What can hang from each mark:
posu: defa
ketod: felazag
marap: kedi
defa: felazag kedi posu
zorogo: felazag posu
felazag: defa ketod zorogo
kedi: bivo defa marap ravalek
bivo: felazag kedi

Known rows, with every way that one mark hangs from another:
posu[defa[felazag[zorogo] kedi[marap]]]: [  2.8   4.0  -6.9  -8.3   3.2  -1.8   9.6  -5.0 -33.2  10.8 -31.2  -8.2
  15.6  11.1  -3.6  -6.2 -18.4  26.0   3.7 -11.6   0.4   8.2  10.9  -7.7
 -55.5  -5.7  29.2  -6.5]
bivo[felazag[zorogo] kedi[ravalek]]: [-30.6  -9.0 -18.4  -7.1  -3.4   5.4   3.7 -21.9 -13.5   8.0 -23.9 -16.0
  10.9   9.0 -11.2  -3.3 -32.6   9.4 -11.6  -5.7  14.3  14.2  -1.5   3.7
 -56.5  10.0  11.8 -18.2]
felazag[defa ketod]: [-21.8  -3.0 -12.9  -6.6  -1.2   1.5   0.7  -3.5  -5.2  -8.3  10.0  -6.5
   2.9  24.4 -10.2  -7.6  -6.8  10.8   2.3 -11.0  -3.4  25.3  18.0  16.3
  -2.5   3.4   6.9   3.0]
kedi[defa marap]: [-23.2   0.5  -9.5 -19.3  16.8   1.3  -2.1 -15.6  -1.1   5.6 -17.7 -13.1
   3.3   3.7  12.8  -9.2 -13.1  14.4   2.3   3.2   5.7   8.4   9.2  -5.0
   2.5   4.4  11.9  39.4]
marap[kedi]: [-24.2  -7.5 -13.9   0.0  -1.2   6.7   3.5  -8.7   7.0  -2.3 -22.8 -10.6
   4.2  13.4 -18.7  -9.6 -13.8  16.1  -5.5  -1.0   2.0   9.0  10.4  -0.9
 -25.5  10.8   3.0 -11.6]
zorogo[felazag[defa ketod] posu]: [-24.9  -2.8   2.1 -23.9   3.8   0.7 -10.7  -0.6 -11.8  -6.8   7.6  -6.7
  14.4  23.4 -16.4 -16.5  -8.7   6.7   4.6 -13.5 -10.5  16.8  19.6  13.3
 -22.4   5.0   1.0 -18.7]
kedi[bivo]: [-17.6   1.0 -17.3  -4.5  10.9   2.5   0.6  -3.0   4.4  -5.9   3.6 -12.0
  -4.0  12.2  -5.5  -8.5 -13.0   8.9   3.8  -9.2  -1.9   7.4   5.8  -0.8
 -12.2  13.8  13.0  19.5]
bivo[kedi[defa[posu] ravalek]]: [-38.4  -2.3   1.7  -9.4  12.1   9.4  -4.6 -28.6 -22.4  -0.9 -25.5 -17.9
   6.3   4.6   3.7  -8.3 -20.0  17.3 -11.2  -1.2  33.0   6.7   8.4  -1.9
 -15.9   8.8  21.2   0.7]
felazag[defa[kedi[bivo marap]] zorogo]: [-20.6   0.9  -5.6 -16.6  11.7  -2.8  10.9   0.3 -29.5   6.8 -37.4   0.4
  -3.0   8.6  -0.7  -9.7  -8.6   3.5   2.4   3.1  -2.4   9.2   8.4 -12.3
 -15.3   0.3  28.6  31.0]
zorogo[felazag[defa[kedi[ravalek]] ketod] posu]: [-21.3  -5.0   2.3 -19.1   6.5   6.0  -0.5   5.7 -40.7 -12.5 -15.0  -6.4
  16.6  14.0 -17.9 -15.8 -13.4  14.4  -5.6 -10.1  -5.7  14.7  17.5  22.9
 -18.3   6.3   7.4 -22.0]
bivo[felazag[ketod zorogo[posu]]]: [-25.9  -8.4   1.0 -20.2  -7.3   1.6  -5.3  -7.3  -2.0  10.0  -5.8  -9.9
  15.0  20.9 -25.0   1.8 -20.4   8.2   1.5 -14.2   1.7  22.9  10.8  16.4
 -45.5   9.8  11.8  -9.4]
marap[kedi[defa[felazag[zorogo[posu]]] ravalek]]: [-23.8 -14.8   9.3 -15.3   6.1   8.6 -18.2  -8.2 -37.7   4.7 -22.3 -10.0
  16.4   6.4 -15.2 -13.7 -22.0  19.3 -13.2  -5.1   2.0   6.9  14.9  15.4
 -68.8  13.1   5.0  11.6]
posu[defa[felazag kedi[ravalek]]]: [  8.4   1.2 -15.1   7.6   5.7   7.7   7.1   1.8 -44.2  -8.1  -8.5 -16.9
  15.3  12.0  -7.5 -12.7 -20.2  30.0  -6.9 -21.7   4.7   7.3  11.4  10.7
 -45.8   5.7  19.9 -14.8]
ketod[felazag[defa[kedi[marap] posu] zorogo]]: [ -4.3  -2.0   6.3 -23.5   5.8   2.1  -1.2   2.1 -37.9   6.8 -35.1  -0.1
  18.9  14.5  -8.5  -8.1  -6.4   5.8   1.6   6.3  26.6  11.8  11.9  -2.8
 -26.5  -4.8  44.4 -21.2]
bivo[felazag]: [-10.9  -3.5 -20.1  -4.1  -1.6   4.9   2.0  -7.2   8.2   5.8   0.7 -18.1
   8.8  16.5 -11.6  -8.0 -16.1   6.9  -0.8  -9.2   7.4  13.4   4.9  -1.7
 -34.4  13.7   9.7  -7.3]
defa[posu]: [-22.4   3.7  -0.6 -10.8   5.9   5.7  -4.3  -7.9  -0.8  -5.5   1.3 -14.4
   7.7  17.6 -13.4  -8.8 -12.1  11.4   2.1  -8.1  22.8   7.5  11.1  -3.3
 -10.6   5.5  25.1 -30.5]
posu[defa[kedi]]: [ -6.7   2.3 -11.0   1.2   2.8   3.7  16.0  -7.5 -16.2  -0.6 -23.6 -15.3
   8.1  16.3  -5.9  -7.2 -12.0  22.2  -2.9 -17.8  10.6   5.5  10.0  -5.2
 -21.6   6.0  17.7 -10.6]
ketod[felazag[zorogo]]: [ -7.0  -8.0 -13.7 -15.0  -2.6   1.4  -4.4  -1.6   1.3  -3.1   3.3  -7.9
  15.5  17.1 -12.5  -4.1 -18.9   8.2   1.1  -4.4  14.0  11.5   4.5  14.6
 -41.7   8.7  13.4 -24.8]
zorogo[posu]: [-26.4   0.4   0.8 -15.9   9.7   6.8  -9.6  -7.6  -0.2  -4.8  -1.8 -16.3
   9.3  15.6 -20.2 -13.7 -16.5   8.0  -0.2  -9.5  -2.0   5.9   8.9   6.3
 -18.7  10.0   8.7  -6.7]
ketod[felazag[defa[kedi posu]]]: [  7.0  -1.8   1.1  -8.5   3.3   8.3   0.0   4.7 -28.3  -4.2 -15.0  -6.6
  16.3  19.2 -14.1 -13.0   0.6   4.8  -4.1  -0.4  27.5  11.0  14.4   2.9
 -22.6   6.7  35.8 -24.7]
zorogo[felazag posu[defa[kedi[bivo marap]]]]: [ -8.4   7.0   0.4 -20.9  20.0  -0.8  -0.6   0.6 -32.6   7.4 -42.4  -9.8
  12.0   4.1   0.6 -15.3 -11.6  18.8   8.6 -12.7  -6.2  -3.9   7.5 -19.1
 -25.5   5.0  22.6  11.4]
zorogo[felazag posu]: [-24.2   0.4   0.2 -22.2  10.4   3.1 -10.5  -5.1   1.6  -4.6  -0.6 -14.6
  16.0  14.2 -16.5 -19.3 -18.0   6.7   3.4 -10.6  -4.7   0.7   8.9  -0.1
 -33.7  10.3   1.9 -31.7]
kedi[defa[felazag] marap ravalek]: [ -7.0   0.0 -14.5 -12.2  19.8   5.3 -12.5  -6.3 -31.0  -2.5  -2.3 -14.6
  10.5   0.9  11.6 -14.8 -19.8  22.1  -3.2  -0.9   1.7  10.0  10.9  11.2
 -25.0   4.8  14.4  33.5]
felazag[defa zorogo[posu]]: [-37.7  -4.0   8.8 -23.1   5.2   1.4 -13.3  -5.9 -19.2   0.9  -1.4  -8.9
  10.5  22.4 -18.4 -16.1 -13.5  -2.4  -1.3 -11.9  -0.2   9.1  12.4   5.1
 -31.4   5.0  10.1  -8.9]
defa[kedi posu]: [-16.4   4.0   3.8  -7.7   5.6   7.7  11.5  -7.1  -9.0  -3.8 -24.7 -12.9
   8.1  14.6 -18.5  -6.8 -10.6  14.5  -3.3  -2.2  22.7   5.4  11.4  -7.0
 -12.5   5.1  32.7 -30.2]
kedi[marap]: [-23.0   4.1 -15.4 -14.2  12.8   1.9  -0.4  -9.2   0.7  -1.8 -13.3 -12.7
   5.0   8.5  -2.2  -9.9 -16.7  13.5   4.4   1.1   0.1  10.2   6.5  -1.9
  -2.4  -0.2  14.6   2.7]

Rows:
[-11.3  -6.3 -10.4 -10.5  12.7   1.8  -9.7  -2.2 -31.6  -2.5   8.1  -9.0
   3.1   5.9   5.8  -9.5 -20.7  16.4  -2.7 -11.0   2.2   7.1   8.6  11.3
 -51.7  14.9  14.0  37.1] | kedi[bivo defa[felazag[zorogo]] ravalek]
[ -7.7  -9.1 -11.1 -15.2  -1.5   0.4  -7.8   1.8 -14.3  -2.4   6.1  -4.5
  14.6  22.2  -8.0 -11.0 -10.6   0.1   0.5  -5.2  12.6  14.9   9.1  12.3
 -38.6   6.6  14.2 -18.8] | ketod[felazag[defa zorogo]]
[-21.7 -14.8  11.2 -14.6  -4.0   3.7 -10.5 -11.6 -15.9  10.6 -23.0  -2.1
  13.3  13.4 -22.3  -2.1 -14.8  22.5  -4.0  -3.2  -9.3  19.7  22.4  17.7
 -65.3   9.9   5.9  21.3] | marap[kedi[defa[felazag[ketod zorogo[posu]]]]]
[-33.6   3.7   4.2 -16.9  15.9   4.3  -2.9 -33.2  -8.0  13.5 -44.4 -12.7
   4.1   2.2   8.4  -6.9 -14.3  14.6  -1.5   9.7  25.4   8.3   9.3 -19.7
 -11.0   0.1  28.8  19.4] | bivo[kedi[defa[posu] marap]]
[  8.4   1.7   3.9  -0.3  -0.6   5.4   1.7  -0.7 -31.0   0.7 -12.2 -11.6
  17.6  19.2 -22.2  -5.1 -12.1  29.9   0.1 -23.0  -7.6  16.4  20.7  15.4
 -48.6   3.7  20.7  -2.1] | zorogo[posu[defa[felazag[ketod] kedi]]]
[ -9.7  -3.6   6.8 -14.3   4.4  -1.2  -8.0  -3.6 -17.6   5.5   5.8  -1.6
   4.2  15.5  -2.9   2.6  -8.7  19.0   7.7 -11.4  15.5  18.9  19.7   7.3
 -45.1   9.4  30.6  28.1] | kedi[bivo defa[felazag[ketod zorogo] posu]]
[ 13.0   3.8 -10.0   7.4   1.1   4.1   9.9  -3.6 -24.2  -0.2 -11.9 -14.8
  13.0  16.9  -9.2 -10.9 -11.8  25.6  -1.5 -17.3   1.5   7.2  13.8  -3.6
 -53.0   5.7  21.4 -10.5] | posu[defa[felazag kedi]]
[-10.3  -6.7   2.2 -19.3   0.5   2.5 -14.0   1.9 -22.4  -1.1   4.5  -3.6
  18.1  24.1 -11.7 -10.0  -6.0   0.8   1.9  -7.5  31.7  12.8  12.1   5.6
 -36.9   3.6  29.5 -37.0] | ketod[felazag[defa[posu] zorogo]]
[-37.5  -6.5   8.6 -22.7  -1.1   0.2 -10.4  -5.8 -17.8  -0.3   0.3  -3.8
   9.9  24.7 -21.2  -6.2 -12.6   5.2   1.7 -14.7  -2.8  21.9  17.8  18.7
 -23.8   1.2   9.7  -3.6] | felazag[defa ketod zorogo[posu]]
[-18.7   5.9  -5.8 -10.9  21.7   7.5   3.4   2.2 -40.2  -4.8 -36.2  -8.6
   2.3  -0.7  -1.8  -7.6 -15.3  21.1  -1.6   0.4  17.4   3.4   6.2  -4.2
   4.5   3.4  42.5   9.8] | defa[kedi[bivo marap ravalek] posu]
[-29.2  -6.0  -9.7 -19.8   3.3  -0.6   3.3 -34.1  -3.6  28.5 -49.2 -12.2
   7.3   2.4   8.1  -2.1 -22.7   8.2  -3.3   8.4  13.2  13.8   2.2 -18.4
 -47.7   6.0  16.9  34.6] | bivo[felazag[zorogo] kedi[defa marap]]
[-22.9  -8.2  -2.3 -18.0  -1.8   0.5  -6.0  -1.7  -6.4  11.0  -5.7  -6.5
   7.1  17.0 -20.4   3.1 -16.7   6.3   4.9 -17.3  -6.5  20.7   9.0  11.5
 -44.7  15.8  16.7  20.4] | kedi[bivo[felazag[ketod zorogo[posu]]]]
[-12.1   3.1   2.3 -10.2   8.3   3.7  -4.9 -27.8 -16.2  11.4 -28.5  -7.7
   9.3   5.4   2.9  -0.9 -12.7  25.2   2.5   6.7  12.7  21.8  20.0  -2.3
 -32.7  -3.4  32.3  24.6] | bivo[kedi[defa[felazag[ketod] posu] marap]]
[  3.1  -4.3  -3.4  -7.6   7.3  11.6  -4.1   8.0 -47.0 -11.7 -11.4  -7.9
  18.3  14.6 -10.9 -13.6  -7.2  10.5 -10.4  -3.8  31.4  11.2  11.6  15.7
 -16.2   7.2  35.2 -30.5] | ketod[felazag[defa[kedi[ravalek] posu]]]
[ -1.4  -2.7  -2.8 -13.1   5.5   6.5 -14.7   3.3 -17.7  -5.9  10.4  -8.4
  16.8  23.3  -8.7 -14.1  -1.5   1.9   1.1  -6.9  27.7  12.8  13.6   6.2
 -20.0   6.3  27.9 -27.4] | ketod[felazag[defa[posu]]]
[-23.8  -5.0 -16.0 -10.3  18.7   5.2  -5.3  -5.6 -20.2  -8.7   0.7 -14.4
  -3.8   3.8  12.2 -10.3 -16.4  14.6  -5.4  -9.0  10.8   5.2   6.1   8.6
  -4.2  19.3   8.8  46.5] | kedi[bivo defa ravalek]
[  3.4  -5.6 -23.3   4.1  -1.0   4.5  13.6   5.3 -38.9   2.1 -18.0 -11.5
   6.1  11.3  -1.4   3.6 -14.3  28.9  -3.3 -26.3   6.8  20.0   8.4  11.6
 -24.6  15.3  23.1  22.5] | posu[defa[kedi[bivo[felazag[ketod]] ravalek]]]
[-18.6 -12.3  13.2 -15.8   1.8   5.3 -14.2 -13.0 -18.5  12.4 -25.8  -7.0
  14.0  11.4 -19.0 -12.2 -15.5  14.0  -7.0  -1.8  -1.6   6.6  17.0   3.2
 -74.0  13.5   5.3  15.6] | marap[kedi[defa[felazag[zorogo[posu]]]]]
[ -9.9  -0.4  -8.1 -11.5   4.2   2.1  11.4  -1.3 -12.7  -5.3 -17.1  -7.6
   9.8  16.0  -9.4 -21.0  -7.4   4.2  -2.6  -2.9   0.1   5.5  13.1  -9.7
 -26.1   6.7   8.1 -26.7] | zorogo[felazag[defa[kedi]]]
[  6.7   1.7 -19.7  -1.2  13.4   5.3   6.4   7.8 -38.7  -7.2 -19.6  -3.8
   3.5   0.3  -4.9  -2.7 -19.0  30.1   0.1  -1.6 -12.3  20.2  13.0  21.4
 -20.3   2.3  28.8  36.4] | defa[felazag[ketod] kedi[bivo marap ravalek]]
[-15.1  -8.7   3.8 -23.5   3.1   3.2 -20.2   1.8 -23.0  -0.3   3.5  -6.2
  19.4  22.6 -17.3 -14.5 -11.2  -3.7  -0.8  -9.8   6.4  11.6  10.2  16.0
 -44.4   8.0  13.7 -14.3] | ketod[felazag[defa zorogo[posu]]]
[ -8.8  -7.8  -2.0  -1.6  13.8  10.3 -14.5  -1.3 -37.2  -1.4 -13.3  -7.8
   4.8   3.8  -2.3 -12.4 -10.0  24.5  -9.0  -5.5  18.4   5.7  16.1   0.3
 -43.8  18.0  23.2  27.5] | marap[kedi[bivo defa[felazag posu] ravalek]]
[-18.5  -2.5 -12.7  -2.5   7.0   8.6   8.5   1.4 -36.8 -12.1 -13.6 -11.2
   5.4  12.6  -8.8 -16.1 -13.2  11.2 -12.0  -5.9   6.2  10.4  11.0  10.4
  -7.1   6.9  14.6  -4.4] | felazag[defa[kedi[ravalek]]]
[ 10.1  -5.0 -13.5  -4.5   1.5   6.9   5.6   5.3 -19.9  -6.4 -12.6  -6.7
  12.9  16.8 -10.5 -14.6  -3.7   4.5  -6.0   0.7   6.7  13.2  11.0   8.7
 -23.8   9.7  19.6  -4.7] | ketod[felazag[defa[kedi]]]
[-11.3   1.5   5.0 -12.1   0.9   2.7  -7.1  -5.8 -11.5  -0.1   7.9 -10.0
  14.6  20.6 -18.9  -8.8 -17.4  13.2   3.9 -11.1  16.8   8.9  14.1   0.9
 -59.3   1.6  29.8 -38.6] | defa[felazag[zorogo] posu]
[-32.2  -4.0   6.2 -18.3  -2.8  -1.6  -7.4  -8.4 -17.1   2.9  -5.5  -9.5
  14.7  23.5 -14.8   1.4 -18.0  22.1   6.2 -29.9   1.3  17.2  14.4  16.2
 -30.4   1.8  12.5 -14.4] | felazag[ketod zorogo[posu[defa]]]
[-12.0   0.4   4.5 -15.5   0.3   1.1   5.3  -3.0 -21.1  -0.2 -23.6  -9.6
  19.0  17.4 -15.1  -6.2 -13.5  25.8   3.5 -22.1  -3.3   9.9  16.4   6.6
 -31.4   5.6  10.9 -27.6] | zorogo[felazag[ketod] posu[defa[kedi]]]
[-27.1  -7.7   0.6 -11.4 -11.9   0.3  -1.2 -26.0 -15.0  20.9 -31.2 -13.3
  16.8  19.5 -16.9   4.3 -21.9  17.1  -0.6 -23.7   5.8  22.3   9.0   3.1
 -65.0   5.5  14.6  -9.7] | bivo[felazag[ketod zorogo[posu[defa]]] kedi]
[-15.1  -0.8   0.2  -3.2  12.4  10.4 -10.5 -24.1 -30.5  -0.1 -13.1 -17.7
  11.0   5.5  -0.3 -12.3 -20.6  20.3 -10.0  -2.0  24.4   8.3  12.8   2.3
 -49.1   8.5  24.4   0.0] | bivo[kedi[defa[felazag posu] ravalek]]
[-14.6  -1.8 -13.8  -1.8  13.4   6.8   7.7   7.1 -40.2 -12.4 -14.5  -8.0
  -2.5   9.9  -4.5 -15.7 -10.6   8.6  -8.2  -8.3  -0.2   8.0   8.6   5.7
  -6.4  11.7  19.0  23.8] | felazag[defa[kedi[bivo ravalek]]]
[ -9.2   5.7 -10.5  -6.2   9.4   1.5  12.5  -8.4 -22.2   5.2 -39.5 -12.7
   8.6   8.7   2.0  -6.4 -11.9  24.0   1.9  -9.0   7.8   6.6   8.1 -11.3
  -9.0  -2.5  25.7   4.2] | posu[defa[kedi[marap]]]
[-23.7   1.8  -1.1 -14.1   9.3   6.5   4.1   1.0 -49.1  -6.6 -27.2  -3.4
   8.8  10.8  -5.1  -5.6  -9.5  21.9  -3.4  -2.0  19.9  22.2  18.4  13.5
  15.0  -6.9  36.8  -4.4] | felazag[defa[kedi[marap ravalek] posu] ketod]
[-25.2  -0.2   0.7 -11.5   0.5   3.4  -5.0  -3.6 -13.7  -6.8   7.4  -6.8
   6.4  26.2 -13.1  -6.6  -2.4  11.1   4.1 -12.4  16.8  23.0  21.0   9.9
   0.3   0.1  23.1 -16.6] | felazag[defa[posu] ketod]
[-24.4  -2.6  11.2 -14.9  -5.6   1.2  11.9  -2.8 -26.8   1.0 -21.7   0.4
   8.3  24.1 -20.1   0.5  -6.4  12.1  -0.1  -7.4  20.1  21.5  20.6   5.2
 -16.9  -2.8  34.0 -25.4] | felazag[defa[kedi posu] ketod zorogo]
[ -2.5  -2.6   4.4 -22.4   6.5   1.5  -5.4  -1.3 -37.8  12.1 -43.5  -7.0
  25.1  10.1  -8.4  -5.3 -16.6  18.0   2.3 -10.0  10.6   5.6   5.9   3.2
 -41.4  -0.6  31.3  -7.8] | ketod[felazag[zorogo[posu[defa[kedi[marap]]]]]]
[-10.6   0.5  -2.9 -16.5  14.8   5.4 -13.9  -5.5 -36.9  -2.1   0.1  -9.2
  13.5   5.3   7.0  -3.6 -14.9  30.8   1.5  -4.3  18.2  20.9  20.2  20.5
 -14.1  -1.2  30.3  21.5] | kedi[defa[felazag[ketod] posu] marap ravalek]
[-15.2   3.0 -18.4  -7.7  20.1   5.5   8.3   2.6 -31.7  -6.3 -34.0  -9.2
  -1.3  -3.2   0.9  -8.4 -19.4  19.5  -2.4   2.0   0.9   5.2   2.9   1.7
   3.3   6.5  25.1  30.1] | defa[kedi[bivo marap ravalek]]
[-33.6   1.8 -19.1  -7.8  12.7   6.5  -0.9 -22.0 -16.4  -3.2 -35.0 -15.6
   5.3  -0.7   0.6 -10.0 -28.7  18.5  -5.9   4.9   4.6  10.5   1.5   3.5
 -12.1  -0.9  12.9   1.0] | bivo[kedi[marap ravalek]]
[  5.3   4.5 -19.7  -1.3  19.2   6.8   3.6   6.8 -39.7  -5.5 -21.8  -9.3
   4.0  -1.9  -2.3 -12.4 -19.7  22.0  -2.3   0.7 -10.3   6.9   7.3   5.5
 -28.7   5.7  28.6  29.6] | defa[felazag kedi[bivo marap ravalek]]
